What can hang from each mark
Z_9: Z_15
Z_511: Z_352
Z_874: Z_111
Z_111: Z_874 Z_950
Z_845: Z_15 Z_874 Z_950
Z_950: Z_9 Z_81
Z_15: Z_845
Z_81: Z_352

Known rows, with every way that one mark hangs from another
Z_845[Z_15 Z_950[Z_9 Z_81[Z_352]]]: -1.04	+2.82	-1.05	-6.41	+4.18	-1.80	-0.53	-3.48	+2.03	-1.22	+2.28	+0.27	-1.12	+1.97	+0.36	-0.29	-1.63	-2.51	+3.45
Z_874[Z_111[Z_950[Z_81]]]: +2.53	-0.75	+4.75	-2.67	+3.50	+2.51	-0.77	+2.37	+1.02	-2.30	-0.70	+5.68	-3.54	+2.21	+1.05	+5.10	+1.65	-3.28	-6.85
Z_511[Z_352]: -0.51	+3.78	+0.72	-3.12	+0.24	+1.08	-1.19	-2.71	+1.97	-3.34	-3.39	+1.45	-6.49	+0.00	+2.18	+1.59	-3.53	-4.10	-2.73
Z_15[Z_845[Z_874]]: +0.51	-2.66	+3.07	+3.38	-2.36	-0.19	-0.74	-1.64	+8.39	+1.92	-2.91	+1.51	-2.66	-2.87	-0.41	+1.57	-1.69	-3.38	-3.91
Z_9[Z_15[Z_845[Z_874]]]: -0.97	-0.05	+3.83	+3.64	-3.26	+1.92	-0.29	-1.47	+8.17	-0.53	-3.71	+0.37	-0.23	-3.23	+0.24	+1.03	+0.70	-0.57	-5.33
Z_15[Z_845[Z_874 Z_950]]: -0.33	-3.54	+1.45	+2.59	-2.24	-2.00	+0.65	-2.01	+5.95	+3.93	-0.70	-0.03	-1.68	-1.91	+1.03	-0.05	-2.12	-3.79	-2.20
Z_111[Z_874 Z_950[Z_9[Z_15]]]: +0.90	+0.28	+1.60	+3.56	+2.46	+1.62	-1.26	+0.45	+1.32	-2.64	-0.98	+3.48	+0.89	+1.07	-0.56	-1.37	+4.45	+0.98	-2.84
Z_874[Z_111[Z_950]]: +3.69	-1.21	+3.67	-1.24	+1.42	+3.11	+1.17	+2.22	+0.29	-3.76	-1.84	+3.71	-4.93	+0.76	+1.21	+3.33	-1.39	-2.56	-7.15
Z_111[Z_874 Z_950[Z_81]]: +1.86	-2.20	+3.82	+1.27	+3.94	+0.03	-4.03	+2.17	+4.85	+0.09	-1.29	+8.84	-1.02	+2.81	-1.77	+2.10	+3.46	-3.72	-2.50
Z_81[Z_352]: +0.42	+1.40	+1.10	-3.65	+0.56	+1.93	-0.41	-0.93	+3.39	-4.41	-1.79	+1.61	-4.26	-0.66	-1.12	+1.52	-4.64	-1.76	-3.34
Z_950[Z_9[Z_15[Z_845]] Z_81[Z_352]]: -3.18	+5.22	+1.15	-2.93	+4.92	+1.46	+0.59	-3.03	+4.00	-2.83	+2.38	-0.30	+2.43	+0.14	+0.40	+1.41	+2.60	+2.79	-1.25
Z_9[Z_15]: -0.24	+3.71	+2.55	-0.17	-2.66	+4.92	-1.10	-0.02	+3.69	-6.61	-2.14	+2.22	-3.37	-1.94	+0.72	+0.97	+0.56	-1.25	-6.02
Z_9[Z_15[Z_845[Z_950[Z_81]]]]: -2.70	+3.10	+1.91	-1.37	+1.04	+1.75	+0.59	-1.06	+4.98	-0.90	+2.30	+2.33	+0.77	-0.31	+2.34	+0.16	+3.10	-1.01	-2.33
Z_950[Z_81[Z_352]]: -0.80	+1.44	+2.72	-5.40	+2.56	+1.12	-2.30	-0.31	+4.42	-3.16	-0.63	+3.51	-2.84	+0.79	-1.37	+3.30	-1.82	-2.47	-2.50
Z_874[Z_111[Z_950[Z_9 Z_81]]]: +2.35	-0.63	+3.46	-2.00	+5.23	+1.76	-0.19	+0.76	-1.50	-1.64	+1.81	+3.37	-2.19	+2.98	+1.82	+4.88	+3.31	-2.86	-4.57
Z_874[Z_111]: +1.52	-0.24	+2.20	-2.06	-0.93	+4.31	+0.07	+0.74	+0.06	-6.70	-0.30	+1.76	-5.97	-0.42	+0.52	+2.77	-1.90	-1.57	-6.14
Z_111[Z_874 Z_950[Z_81[Z_352]]]: +1.14	-2.28	+3.10	-2.38	+5.92	-1.22	-3.01	+1.68	+4.81	-0.30	-1.78	+7.07	+0.54	+3.39	-3.18	+2.00	+1.12	-1.44	-1.44
Z_15[Z_845[Z_950[Z_81]]]: -1.22	+0.65	+0.78	-1.38	+2.21	-0.51	+0.33	-1.40	+4.86	+1.58	+2.93	+3.37	-2.14	+0.23	+2.11	+0.83	+0.19	-3.90	-0.64
Z_845[Z_15 Z_874[Z_111[Z_950[Z_81]]]]: +3.32	-3.38	+6.07	-1.04	+0.83	-0.44	-2.44	+0.45	+5.74	+1.17	-4.94	+4.54	-2.01	+1.45	-0.21	+4.91	+0.94	-4.61	-5.07

Rows
-2.49	+1.92	-1.04	-3.96	+6.16	-2.16	+1.88	-3.13	+1.79	+1.61	+5.23	-0.71	+0.62	+1.62	+1.18	+0.15	-0.50	-0.76	+2.53 | Z_15[Z_845[Z_950[Z_9 Z_81[Z_352]]]]
+2.03	-0.35	+4.22	-6.03	+5.61	+1.51	+0.03	+2.00	+0.43	-3.02	-0.68	+3.56	-1.66	+2.86	-0.49	+5.12	-0.66	-1.02	-5.32 | Z_874[Z_111[Z_950[Z_81[Z_352]]]]
-0.68	+0.67	-2.13	+0.96	+2.10	-0.44	+2.59	-3.01	+1.18	+1.03	+4.38	-0.73	-2.32	-0.84	+3.07	-1.73	-1.03	-2.54	+0.69 | Z_15[Z_845[Z_950[Z_9]]]
+3.20	-0.86	+2.00	-0.38	+3.15	+2.45	+1.70	+0.88	-2.52	-3.07	+0.54	+1.55	-3.62	+1.28	+2.16	+2.71	+0.08	-2.29	-5.38 | Z_874[Z_111[Z_950[Z_9]]]
+1.10	+1.77	+1.75	+1.14	+3.87	+3.93	+4.16	-0.40	-0.49	-3.37	+1.03	+0.01	+0.35	-0.17	+2.99	+1.11	+3.00	+2.33	-5.67 | Z_874[Z_111[Z_950[Z_9[Z_15[Z_845]]]]]
-3.30	+4.47	+0.77	-5.62	+3.40	-0.15	+0.09	-2.10	-0.11	-3.02	+3.71	-1.65	+2.02	+1.65	+0.31	+0.31	+2.65	+0.77	-0.63 | Z_845[Z_950[Z_9[Z_15] Z_81[Z_352]]]
-1.51	+1.20	-0.48	-0.61	+4.03	-1.28	+0.95	-2.71	+2.16	+2.29	+5.33	+1.13	-1.02	+0.95	+2.87	+0.31	+1.71	-3.31	+1.32 | Z_15[Z_845[Z_950[Z_9 Z_81]]]
+0.08	-4.85	+1.80	+0.68	-1.80	-0.48	+2.43	-0.71	+2.56	+0.90	+0.46	-1.58	-1.92	-1.10	+1.02	+1.38	-1.82	-1.36	-3.76 | Z_15[Z_845[Z_874[Z_111] Z_950]]
-1.28	-1.74	+2.41	-0.04	-2.46	+0.58	+1.41	-1.02	-2.35	-2.57	+1.16	-4.95	+0.25	-0.39	+1.22	+1.32	+2.82	+0.73	-4.87 | Z_845[Z_874[Z_111] Z_950[Z_9[Z_15]]]
-0.59	-2.96	+0.03	+3.18	-0.52	-3.13	+1.42	-3.76	+3.61	+4.77	+1.78	-2.12	-0.85	-1.39	+1.55	-0.52	-0.57	-3.32	+0.07 | Z_15[Z_845[Z_874 Z_950[Z_9]]]
+1.25	-1.97	+1.49	+0.08	-4.22	-1.66	-1.44	-2.47	+6.26	+1.54	-3.50	+1.12	-3.45	-1.34	+0.13	-0.52	-3.16	-5.51	-1.17 | Z_845[Z_15 Z_874 Z_950]
-0.38	+0.98	+3.10	+2.11	+4.35	+1.13	-3.00	+0.69	+2.49	-1.16	+0.30	+5.30	+2.27	+2.72	-0.73	+0.51	+7.68	+0.28	-2.04 | Z_111[Z_874 Z_950[Z_9[Z_15] Z_81]]
+0.98	-3.95	+3.32	+1.67	-1.71	+1.25	+0.81	-0.76	+4.48	-0.92	-1.80	-0.07	-3.06	-2.02	+0.20	+3.26	-1.49	-0.88	-5.69 | Z_15[Z_845[Z_874[Z_111]]]
-1.33	-3.13	+3.18	+1.04	-0.31	-3.09	-1.03	-1.93	+7.20	+5.29	+0.56	+1.83	-0.39	-0.35	+0.79	+2.02	+0.90	-4.55	-1.49 | Z_15[Z_845[Z_874 Z_950[Z_81]]]
+1.13	+1.40	+2.19	-3.51	+6.77	-0.99	-0.74	-0.61	+1.83	+0.84	+0.38	+2.94	-0.33	+2.78	-0.06	+3.21	+0.56	-2.67	-1.37 | Z_111[Z_950[Z_9 Z_81[Z_352]]]
-0.57	-1.37	+4.26	+1.64	-2.67	+3.49	+1.19	-0.54	+4.72	-3.53	-2.28	-1.21	-0.40	-2.50	+0.26	+2.51	+1.32	+2.14	-7.19 | Z_9[Z_15[Z_845[Z_874[Z_111]]]]
-1.03	-4.41	+3.53	-0.84	+0.39	-1.53	+0.70	-0.74	+3.64	+2.47	+1.78	+0.10	-0.62	+0.60	+0.92	+3.37	+1.14	-2.35	-3.04 | Z_15[Z_845[Z_874[Z_111] Z_950[Z_81]]]
+4.32	-3.88	+4.75	+0.36	-1.52	+0.55	-0.63	+0.10	+4.43	-0.16	-6.23	+2.92	-3.28	-0.15	+0.11	+2.94	-2.06	-3.96	-5.54 | Z_845[Z_15 Z_874[Z_111[Z_950]]]
-2.54	+4.63	+2.02	+0.54	+2.49	+2.89	-0.39	-2.41	+4.30	-2.12	+2.06	+1.59	+0.90	-0.38	+1.94	+1.49	+5.04	+0.10	-2.20 | Z_950[Z_9[Z_15[Z_845]] Z_81]
+1.74	+2.04	+2.75	-0.42	+2.21	+4.53	+1.96	+0.98	-2.70	-5.54	+0.07	+0.11	-0.89	+0.77	+2.45	+2.04	+3.16	+0.89	-6.60 | Z_874[Z_111[Z_950[Z_9[Z_15]]]]
-1.29	-2.26	+3.07	+0.75	-2.53	+1.03	+2.95	-0.79	+2.11	-1.88	-0.23	-2.69	+0.78	-1.65	+1.19	+0.91	+0.83	+1.52	-5.56 | Z_9[Z_15[Z_845[Z_874[Z_111] Z_950]]]
-1.00	-0.97	+3.01	+2.61	-0.99	+2.27	+1.91	-1.77	+2.07	-2.51	+0.03	-3.77	+0.75	-2.08	+0.81	+1.95	+3.10	+2.81	-5.59 | Z_950[Z_9[Z_15[Z_845[Z_874[Z_111]]]]]
